Every row comes from one small tree of marks. The marks that hang from a mark follow it in brackets, in the order of their numbers. Every link used is in the known rows. Which tree was each row made from?
Known rows
Z_332[Z_596[Z_373[Z_378 Z_396 Z_598]]]: -14 -1 -8 13 38 -1 29 -14 15 -29 23 22 15 25 25 20 12 -9 -7 9 19 11 -3 14 -13 13 -18 9 -4 -12 -10 12 -16 10 -23 -25 28 -32 14 7 -1
Z_293[Z_660[Z_332 Z_845[Z_345[Z_890]] Z_942]]: -26 -2 -26 -16 -2 19 -6 28 9 -11 23 9 -3 6 0 26 28 -27 3 -37 23 2 12 43 -52 12 -35 32 6 8 13 20 12 -1 -14 -13 4 -25 15 17 -11
Z_660[Z_147 Z_293 Z_332 Z_845[Z_345] Z_942]: -60 -11 -32 -37 -10 16 -7 48 -8 -25 49 -17 1 -46 5 26 23 -39 6 -51 27 1 11 53 -53 28 -19 5 20 23 11 -1 26 8 -7 -9 -8 -28 15 23 12
Z_598[Z_373[Z_47 Z_378 Z_396 Z_596]]: 7 2 -13 9 14 2 50 -3 3 -26 31 25 0 25 -4 5 5 -6 -24 -10 7 -11 -6 9 -11 -5 -25 1 -21 -8 -2 12 -26 1 -31 -8 26 -43 0 18 -1
Z_949[Z_596 Z_981[Z_948]]: -40 29 7 11 11 13 3 32 32 1 27 38 21 13 24 22 32 -10 8 -9 26 -6 -5 18 -22 -3 -17 35 -15 -3 27 11 -11 -7 -16 -6 6 -17 -11 -7 -7
Z_345[Z_845 Z_890]: -7 -4 14 4 8 24 5 13 15 -5 2 37 7 36 8 14 29 3 11 3 20 -1 22 23 -20 4 -35 58 7 -25 2 17 -17 -21 -16 -7 18 -22 21 6 -24
Z_981[Z_345[Z_890] Z_948[Z_508 Z_598[Z_373[Z_596]]]]: -13 14 1 24 13 -16 16 15 36 0 13 35 -6 8 26 15 -6 -16 -7 29 54 -31 -11 2 -5 6 -53 26 -21 -31 38 16 -8 -9 -37 -7 27 -42 20 22 -11
Z_373[Z_47]: -6 0 -6 -1 24 15 10 9 19 -14 21 18 11 32 15 3 15 -7 1 -5 12 -8 -6 35 -10 15 -23 8 -13 -13 10 20 -20 -6 -24 -10 17 -44 1 6 -19
Z_845[Z_345[Z_890] Z_660[Z_147 Z_293 Z_942]]: -56 -1 -19 -22 8 9 -21 27 -7 -17 21 -1 11 -9 4 18 9 -5 -2 -26 21 -3 19 32 -54 41 -23 18 -22 9 19 -5 13 -8 -11 -15 -12 -17 24 26 -5
Z_373[Z_598]: -8 9 0 3 31 12 13 0 16 -17 17 13 19 36 10 5 11 -9 -8 4 22 -10 3 19 -3 13 -21 12 -17 -6 1 5 -8 -7 -26 -15 21 -39 14 12 -17
Z_942[Z_660[Z_845[Z_345]]]: -7 -8 -19 -17 25 23 -12 18 17 -8 22 1 5 11 17 4 30 -4 -4 -10 25 -4 -1 42 -28 25 12 23 -7 3 16 -1 5 -9 -20 -11 7 -30 11 9 -21
Z_596[Z_373[Z_598]]: -23 8 -1 -2 39 15 17 3 5 -18 12 9 15 34 21 16 18 -4 5 11 18 -3 -10 18 -6 9 -15 13 -12 -14 -9 10 -11 -10 -28 -10 16 -36 14 2 -6
Z_373[Z_47 Z_378 Z_396 Z_596 Z_598]: 26 17 -37 14 36 -26 60 -24 18 -49 20 22 -3 29 1 -10 -15 -1 -43 -4 -13 -16 8 5 6 -15 -24 -12 -19 -19 -12 5 -23 19 -30 -4 49 -56 13 37 -4
Z_508[Z_948[Z_598[Z_373]]]: -6 -9 5 7 0 27 6 9 3 -8 18 18 6 32 17 11 10 -1 18 6 40 -7 -10 18 -9 20 -38 23 -24 -14 11 1 -7 -21 -24 -19 11 -39 8 0 -4
Z_596[Z_373]: -27 -1 4 -3 34 24 6 10 5 -9 15 13 14 33 23 20 27 -7 19 8 25 1 -14 27 -16 13 -11 17 -8 -17 -2 14 -14 -13 -24 -9 10 -33 6 -6 -4
Z_942[Z_660]: 0 -6 -3 -6 31 21 -9 19 21 3 20 13 10 28 17 14 29 2 -1 8 31 -1 -2 38 -20 17 -2 26 -5 -1 18 2 -4 -19 -25 -9 15 -28 7 4 -24
Z_396[Z_373]: -22 -1 7 7 23 30 -1 14 22 -6 18 17 16 31 14 24 29 -1 18 -4 29 -1 -9 15 -18 24 -15 22 -3 -4 4 7 -10 -18 -20 -18 15 -29 -3 -11 -19
Z_508[Z_948[Z_598[Z_373[Z_47]]]]: -3 -9 -2 7 -1 23 11 8 3 -12 19 17 3 30 17 8 6 2 12 3 31 -9 -12 20 -9 17 -42 19 -24 -15 12 6 -12 -19 -25 -17 13 -44 7 1 -5
Z_948[Z_508 Z_598[Z_373[Z_47 Z_378 Z_396 Z_596]]]: 1 -2 -9 23 27 -17 31 -5 11 -21 22 17 -14 7 3 -8 -14 -1 -21 14 32 -8 -22 -8 23 5 -35 -4 -22 -18 13 1 -26 -7 -27 -8 39 -57 10 15 -5
Z_949[Z_981]: -21 7 8 5 18 24 5 22 17 -3 24 28 16 27 17 17 25 -4 8 -9 28 -5 -8 16 -17 12 -11 29 -12 3 17 9 -18 -12 -10 -7 10 -21 0 -6 -16
Z_147[Z_660[Z_293 Z_332 Z_845[Z_345] Z_942]]: -36 -11 -36 -34 9 36 -10 41 1 -13 41 -10 3 -23 -6 11 17 -13 15 -45 20 -7 1 43 -40 20 -4 7 15 14 12 6 19 -3 -23 -15 11 -17 -11 3 -2
Z_845[Z_345 Z_660[Z_332]]: -34 -3 -11 -5 29 26 -19 5 2 -14 15 -4 17 16 4 -8 14 -5 2 -12 33 8 2 33 -39 41 3 17 -38 6 10 11 11 -7 -23 -27 2 -39 3 8 -14
Z_660[Z_147 Z_293 Z_332 Z_845 Z_942]: -54 -14 -27 -34 -9 14 -4 54 -2 -20 51 -8 -4 -42 3 32 28 -38 13 -47 25 2 13 54 -47 16 -27 7 35 24 10 1 20 8 -10 -7 -3 -26 11 21 10
Z_373[Z_47 Z_396 Z_596 Z_598]: 26 17 -28 17 36 -18 49 -19 28 -42 19 16 8 30 3 -14 -4 -7 -42 2 -5 -23 12 -2 2 -15 -27 -8 -19 -12 -10 5 -18 16 -35 -9 28 -58 13 34 -14
Z_598[Z_373[Z_596]]: -10 2 11 6 9 23 21 11 8 -8 29 19 17 32 -1 10 27 -15 -2 -4 27 -11 -7 9 -15 9 -23 15 -21 -2 3 4 -16 -15 -36 -17 4 -36 0 5 -5
Z_373[Z_596 Z_598]: 6 17 -4 12 31 -1 23 -6 22 -28 17 14 19 37 4 -6 11 -12 -15 4 14 -16 7 5 2 1 -21 8 -19 -10 -6 -5 -12 0 -35 -17 23 -48 12 21 -9
Z_508[Z_948[Z_598[Z_373[Z_378 Z_396 Z_596]]]]: 7 -6 -6 14 2 10 24 -2 3 -21 19 23 -1 30 13 7 1 1 3 4 32 -8 -5 7 -7 6 -37 16 -24 -18 4 -4 -11 -10 -26 -15 23 -44 8 10 4
Z_949[Z_147 Z_596 Z_981[Z_345[Z_845 Z_890]]]: -40 42 7 21 -3 7 3 30 41 -2 12 51 4 14 22 32 42 -5 -5 -20 29 -8 17 -5 -42 -17 -35 64 -5 -13 24 17 -22 -5 5 -3 -3 6 -5 5 -12
Z_293[Z_660]: -9 5 -3 -1 18 21 -6 10 18 -4 15 26 10 48 6 22 29 -18 6 -3 29 -2 0 31 -29 15 -32 22 -14 -5 20 18 -8 -14 -15 -15 7 -27 5 2 -22
Z_949[Z_147[Z_660] Z_596 Z_981]: -40 36 -2 12 10 19 -9 34 31 -4 31 28 10 19 8 20 41 5 3 -22 19 -4 -3 -3 -30 -7 -12 33 -8 8 25 6 -17 -13 -4 -7 -2 7 -34 -9 -13
Z_47[Z_373[Z_378 Z_396 Z_596 Z_598]]: 16 9 -14 12 28 -17 33 -9 18 -31 24 3 7 38 1 1 -1 1 -27 9 7 -6 6 -2 -10 -12 -19 13 -8 -5 -19 7 -15 10 -27 -22 39 -43 2 37 -3
Z_845[Z_345[Z_890] Z_660[Z_147 Z_332 Z_942]]: -49 -4 -20 -10 7 7 -18 25 -5 -18 26 -3 8 -10 3 15 11 -5 -4 -23 27 6 18 33 -55 38 -24 23 -20 9 14 7 18 -8 -17 -19 -6 -29 21 31 -8
Z_293[Z_660[Z_147 Z_332 Z_845[Z_345[Z_890]] Z_942]]: -35 -3 -32 -17 -11 9 -9 34 4 -19 33 6 -7 -5 2 33 30 -31 0 -36 24 2 14 43 -58 18 -42 24 12 12 18 17 16 -2 -6 -11 -6 -23 21 28 -8
Z_981[Z_345 Z_948[Z_508]]: -23 14 -5 14 27 -7 6 9 40 4 19 34 7 15 35 17 -2 -24 1 22 52 -26 -15 33 -8 22 -30 10 -22 -30 39 21 -4 -3 -31 -8 20 -42 7 13 -14
Z_660[Z_147 Z_293 Z_942]: -46 -2 -10 -23 2 10 -4 41 1 -11 41 6 13 -12 10 35 19 -25 8 -24 28 -8 7 42 -32 24 -34 2 11 8 19 -3 6 -5 -11 -7 -1 -21 14 17 4
Z_942[Z_660[Z_332]]: -6 -10 -4 -7 25 24 -9 26 20 1 27 6 4 18 12 13 31 -3 -1 4 36 7 1 43 -28 12 -3 30 3 6 12 8 5 -18 -30 -10 18 -31 4 3 -21
Z_660[Z_147 Z_293 Z_332[Z_596] Z_845]: -48 -22 -13 -18 -2 14 -7 37 12 -31 50 -2 5 -24 11 24 37 -45 16 -30 28 15 14 47 -50 23 -21 12 33 25 8 6 11 11 -14 -23 -6 -27 8 11 2
Z_948[Z_598]: -7 -2 5 7 27 14 -4 7 17 -10 12 12 9 25 18 -1 16 -7 10 11 40 -7 -8 17 -1 19 -26 16 -13 -14 22 6 -8 -8 -17 -16 27 -43 9 2 -16
Z_345[Z_845[Z_660[Z_147]] Z_890]: -22 -3 1 6 10 13 -9 12 8 -11 5 30 2 25 1 11 24 11 10 1 18 2 27 24 -35 18 -32 49 -1 -14 8 10 -8 -18 -12 -12 2 -20 25 16 -23

Which tree is each row?
-41 -13 -19 -33 0 28 -1 47 6 -10 41 -3 0 -30 1 24 25 -34 17 -47 24 4 9 56 -40 9 -18 17 27 18 2 5 15 8 -18 -10 8 -28 3 8 7 -> Z_660[Z_293 Z_332 Z_845 Z_942]
6 4 -6 11 12 9 41 1 13 -21 31 21 8 27 -3 3 15 -12 -24 -6 12 -17 -2 4 -14 -5 -28 3 -21 -4 0 12 -22 -2 -35 -12 9 -45 1 15 -9 -> Z_598[Z_373[Z_47 Z_396 Z_596]]
-49 -12 -6 -7 17 14 -20 22 8 -19 36 2 13 -2 4 15 24 -19 12 -12 32 17 13 37 -50 35 -18 11 -3 20 13 3 10 1 -20 -31 -8 -27 5 8 -6 -> Z_845[Z_660[Z_147 Z_293 Z_332[Z_596]]]
-33 26 -4 8 15 17 -14 22 30 -8 26 21 13 28 6 13 38 -3 5 -15 21 -3 3 12 -25 1 -17 21 -8 -4 17 7 -10 -14 -14 -16 2 -7 -30 -1 -15 -> Z_949[Z_147[Z_660] Z_596]
-40 -3 -31 -19 1 7 -5 26 -1 -24 38 -3 8 -21 17 18 21 -25 1 -37 24 -11 3 41 -35 37 -17 0 2 5 17 -1 11 7 -3 -13 -9 -32 20 28 1 -> Z_660[Z_147 Z_845[Z_345] Z_942]
-59 -14 -28 -37 -16 13 -5 53 -7 -26 44 -12 -3 -44 4 30 24 -35 6 -50 22 1 22 49 -59 21 -28 19 24 21 9 3 24 3 -8 -6 -6 -21 22 30 8 -> Z_660[Z_147 Z_293 Z_332 Z_845[Z_345[Z_890]] Z_942]
-25 -6 -22 -8 1 11 -8 26 11 -20 32 11 -5 15 2 25 38 -34 9 -22 27 5 7 42 -48 14 -33 18 13 13 19 19 8 -2 -10 -13 -4 -30 10 15 -14 -> Z_293[Z_660[Z_147 Z_332 Z_845]]
-16 -12 -3 -22 22 28 -10 37 16 2 29 3 4 7 9 19 31 -10 3 -3 33 8 5 47 -34 10 -3 30 8 14 13 3 9 -18 -30 -7 15 -24 3 -1 -16 -> Z_942[Z_660[Z_293 Z_332]]
-17 8 -12 -2 40 9 25 3 6 -24 14 8 9 30 20 10 12 -1 -2 8 4 -5 -13 21 -5 5 -21 7 -13 -17 -10 18 -18 -6 -29 -6 19 -45 12 5 -8 -> Z_596[Z_373[Z_47 Z_598]]
12 9 -31 5 35 -15 51 -18 10 -38 19 21 -2 27 7 -1 -16 3 -37 -4 -4 -10 3 18 3 -4 -25 -7 -19 -13 -5 15 -21 13 -20 -3 48 -49 15 29 -12 -> Z_373[Z_47 Z_378 Z_396 Z_598]
-20 -8 -10 -12 14 23 -3 12 11 -21 15 10 9 16 15 2 25 -15 5 -21 17 -6 8 32 -28 23 -10 27 -8 -6 8 10 -4 -5 -14 -12 6 -29 15 16 -15 -> Z_660[Z_845[Z_345[Z_890]]]
-36 -8 -13 -31 14 31 -6 22 5 -19 23 -1 11 1 9 4 24 -27 11 -32 20 -6 5 40 -32 26 0 13 -7 6 10 1 2 2 -12 -12 1 -27 6 5 -6 -> Z_660[Z_293 Z_845[Z_345]]
6 16 -14 9 33 -10 35 -10 12 -35 19 19 8 35 4 -3 -1 -6 -16 -1 6 -9 3 11 6 1 -18 4 -17 -16 -10 -4 -16 3 -30 -14 43 -46 12 25 2 -> Z_373[Z_378 Z_596 Z_598]
-22 1 5 11 36 12 12 -3 20 -20 23 16 25 28 26 19 24 -13 7 11 25 10 -7 18 -14 20 -20 16 -4 -10 -5 12 -13 1 -29 -30 12 -33 13 -1 -7 -> Z_332[Z_596[Z_373[Z_598]]]
-20 -7 15 15 24 7 2 11 10 -1 21 11 0 11 8 2 4 -7 3 19 54 -5 -27 1 17 25 -34 10 -21 -10 24 3 -16 -23 -24 -14 21 -46 11 -1 -15 -> Z_948[Z_508 Z_598[Z_373]]
-10 -1 -21 -1 37 4 36 -4 1 -26 17 20 -3 26 21 16 6 2 -3 3 3 2 -13 26 -12 0 -14 2 -8 -24 -7 22 -23 3 -19 1 31 -41 5 7 1 -> Z_596[Z_373[Z_47 Z_378 Z_396]]
-1 16 -13 16 30 4 26 1 28 -30 18 12 10 30 5 7 14 2 -8 -4 2 -12 -6 -2 -5 6 -25 10 -9 -8 -10 2 -17 -5 -32 -17 25 -48 3 6 -16 -> Z_396[Z_373[Z_47 Z_596 Z_598]]
-20 16 -13 24 31 -10 -4 -1 35 5 1 33 -5 3 27 0 -9 -2 4 30 58 -23 -10 20 -4 25 -32 24 -26 -40 43 14 2 3 -24 -13 25 -48 17 10 -17 -> Z_981[Z_345[Z_845[Z_660]] Z_948[Z_508 Z_598]]
-19 -5 -20 -10 16 29 -6 32 10 -2 37 5 8 5 -2 15 15 -3 13 -20 28 -6 -4 35 -25 14 -17 9 11 1 13 13 7 -14 -29 -16 21 -22 -14 2 -12 -> Z_147[Z_660[Z_332 Z_942]]
-13 5 -2 17 22 -6 20 5 21 -2 21 23 -3 10 19 4 -8 -10 -8 28 41 -20 -22 12 11 14 -37 6 -24 -17 33 13 -8 -8 -34 -5 27 -55 8 8 -17 -> Z_981[Z_948[Z_508 Z_598[Z_373[Z_47 Z_396]]]]
-14 9 -9 8 29 14 17 5 21 -21 17 11 11 28 10 16 14 5 -3 -4 9 -8 -11 10 -7 16 -23 13 -8 -4 -4 9 -15 -11 -25 -16 25 -40 4 1 -21 -> Z_396[Z_373[Z_47 Z_598]]
-32 -17 -25 -22 16 36 -12 28 13 -22 41 -5 10 -9 -1 3 26 -18 17 -32 23 4 2 36 -41 26 1 10 14 13 11 10 10 -2 -25 -27 8 -17 -13 -3 -10 -> Z_147[Z_660[Z_293 Z_332[Z_596] Z_845[Z_345]]]
-9 2 5 4 9 15 30 9 -1 -14 31 24 8 32 -2 11 17 -9 -3 -8 21 -5 -11 14 -12 8 -20 14 -20 -6 0 4 -21 -12 -31 -15 21 -35 -1 8 4 -> Z_598[Z_373[Z_378 Z_596]]
-33 -19 -24 -25 9 16 -17 37 13 -20 43 -11 2 -23 15 19 38 -25 -3 -19 31 14 9 50 -54 30 1 21 18 24 17 -1 19 -1 -18 -19 -4 -22 14 13 -8 -> Z_942[Z_660[Z_147 Z_293 Z_332[Z_596] Z_845[Z_345]]]
-23 -18 -19 -25 18 28 -16 31 19 -12 35 -7 5 -13 14 12 36 -21 -1 -20 31 14 6 49 -47 25 7 29 12 22 12 1 15 -1 -25 -21 5 -24 8 3 -12 -> Z_942[Z_660[Z_293 Z_332[Z_596] Z_845[Z_345]]]
-18 12 1 18 15 -4 10 12 40 6 4 49 -1 15 30 21 1 -11 3 25 46 -23 4 27 -14 10 -44 43 -7 -43 32 26 -9 -10 -26 -2 24 -32 21 18 -20 -> Z_981[Z_345[Z_845 Z_890] Z_948[Z_508]]
-21 -13 -27 -19 14 14 -13 30 9 -18 36 -9 -3 -9 14 12 34 -13 -6 -14 30 4 4 47 -43 26 6 20 8 15 17 2 17 -8 -18 -9 0 -33 16 18 -14 -> Z_942[Z_660[Z_147 Z_332 Z_845[Z_345]]]
-39 -7 -6 -10 -1 16 -8 34 1 -7 17 20 -3 -7 -6 23 23 0 11 -17 20 8 32 34 -49 11 -39 51 14 -2 5 8 7 -12 -14 -9 2 -15 23 17 -11 -> Z_345[Z_845[Z_660[Z_147 Z_293 Z_332 Z_942]] Z_890]
-6 -10 -17 -16 21 21 -11 22 17 -9 17 6 2 12 17 7 29 -1 -4 -9 21 -3 7 40 -32 21 3 35 -3 2 15 2 2 -14 -21 -9 8 -25 16 14 -23 -> Z_942[Z_660[Z_845[Z_345[Z_890]]]]
-47 -8 -30 -6 3 -1 8 30 6 -31 51 -6 4 -33 19 34 28 -32 8 -29 22 13 3 41 -41 20 -28 6 35 14 -3 8 15 17 -17 -23 -2 -35 20 22 12 -> Z_660[Z_147 Z_332[Z_596[Z_373[Z_598]]] Z_845 Z_942]
-17 -18 -16 -29 17 29 -11 39 16 -5 32 -2 -5 -6 7 15 36 -15 7 -17 26 7 7 53 -39 9 3 30 19 18 12 1 12 -8 -26 -6 10 -24 4 2 -12 -> Z_942[Z_660[Z_293 Z_332 Z_845]]
11 -5 -14 14 1 8 30 -3 4 -24 20 22 -4 28 12 4 -3 3 -2 1 22 -11 -6 10 -5 5 -40 11 -25 -20 4 0 -15 -7 -27 -14 26 -47 7 13 4 -> Z_508[Z_948[Z_598[Z_373[Z_47 Z_378 Z_396 Z_596]]]]
-30 -5 -6 1 1 12 -8 25 4 -7 14 23 -3 2 -2 20 23 5 10 -12 22 7 29 31 -44 14 -38 51 10 -7 5 11 4 -12 -14 -12 4 -22 25 19 -15 -> Z_345[Z_845[Z_660[Z_147 Z_332 Z_942]] Z_890]
-13 -8 3 17 28 -5 19 0 6 -9 21 16 -10 8 7 3 -10 -2 -11 17 48 -3 -24 -1 19 16 -31 4 -21 -13 19 3 -18 -14 -19 -9 35 -44 12 7 -9 -> Z_948[Z_508 Z_598[Z_373[Z_378 Z_396]]]
-26 -14 -11 -14 7 26 -1 22 9 -22 22 1 3 3 9 3 29 -23 8 -26 21 5 12 39 -39 18 -10 33 3 3 2 18 6 -3 -18 -13 10 -34 11 15 -13 -> Z_660[Z_332 Z_845[Z_345[Z_890]]]
-51 -2 -18 -23 19 27 -20 23 -5 -7 24 -10 15 -13 -1 6 9 -12 4 -31 31 5 6 41 -48 38 -5 14 -28 15 11 2 22 -1 -21 -24 -2 -31 5 10 -2 -> Z_845[Z_345 Z_660[Z_293 Z_332 Z_942]]
-6 14 -10 14 30 3 27 -2 17 -29 18 16 8 32 5 15 11 5 -3 -5 11 -5 -7 -1 -3 10 -16 13 -8 -9 -12 -6 -14 -7 -27 -18 39 -39 4 7 -5 -> Z_396[Z_373[Z_378 Z_596 Z_598]]
-7 7 -26 1 43 -6 47 -10 0 -34 14 16 -2 27 17 12 -4 5 -18 5 -3 -4 -9 16 -3 -5 -17 -1 -13 -20 -14 18 -21 6 -23 0 37 -45 14 15 -1 -> Z_596[Z_373[Z_47 Z_378 Z_396 Z_598]]
-21 -4 1 9 31 14 8 3 23 -18 26 18 20 26 30 19 27 -12 12 6 18 11 -12 28 -19 21 -22 14 -2 -14 1 22 -21 2 -27 -26 10 -36 6 -4 -7 -> Z_332[Z_596[Z_373[Z_47]]]
-2 -1 6 24 27 -7 16 -1 17 -12 21 14 -2 10 4 -6 -2 -8 -14 20 48 -11 -17 -16 18 9 -33 3 -22 -12 16 -4 -16 -12 -29 -14 23 -52 12 10 -11 -> Z_948[Z_508 Z_598[Z_373[Z_396 Z_596]]]
-46 -13 -26 -10 -12 3 -6 34 9 -31 48 -2 5 -36 16 28 28 -34 1 -40 27 11 17 43 -55 32 -32 20 24 14 8 10 18 11 -10 -25 -6 -28 24 32 3 -> Z_660[Z_147 Z_332[Z_596] Z_845[Z_345[Z_890]] Z_942]
-19 20 0 13 5 13 16 25 31 5 11 52 5 17 29 28 17 -3 4 2 34 -23 5 18 -31 1 -31 54 -6 -20 34 23 -12 -5 -14 2 17 -14 13 7 -18 -> Z_949[Z_981[Z_345[Z_845 Z_890] Z_948]]
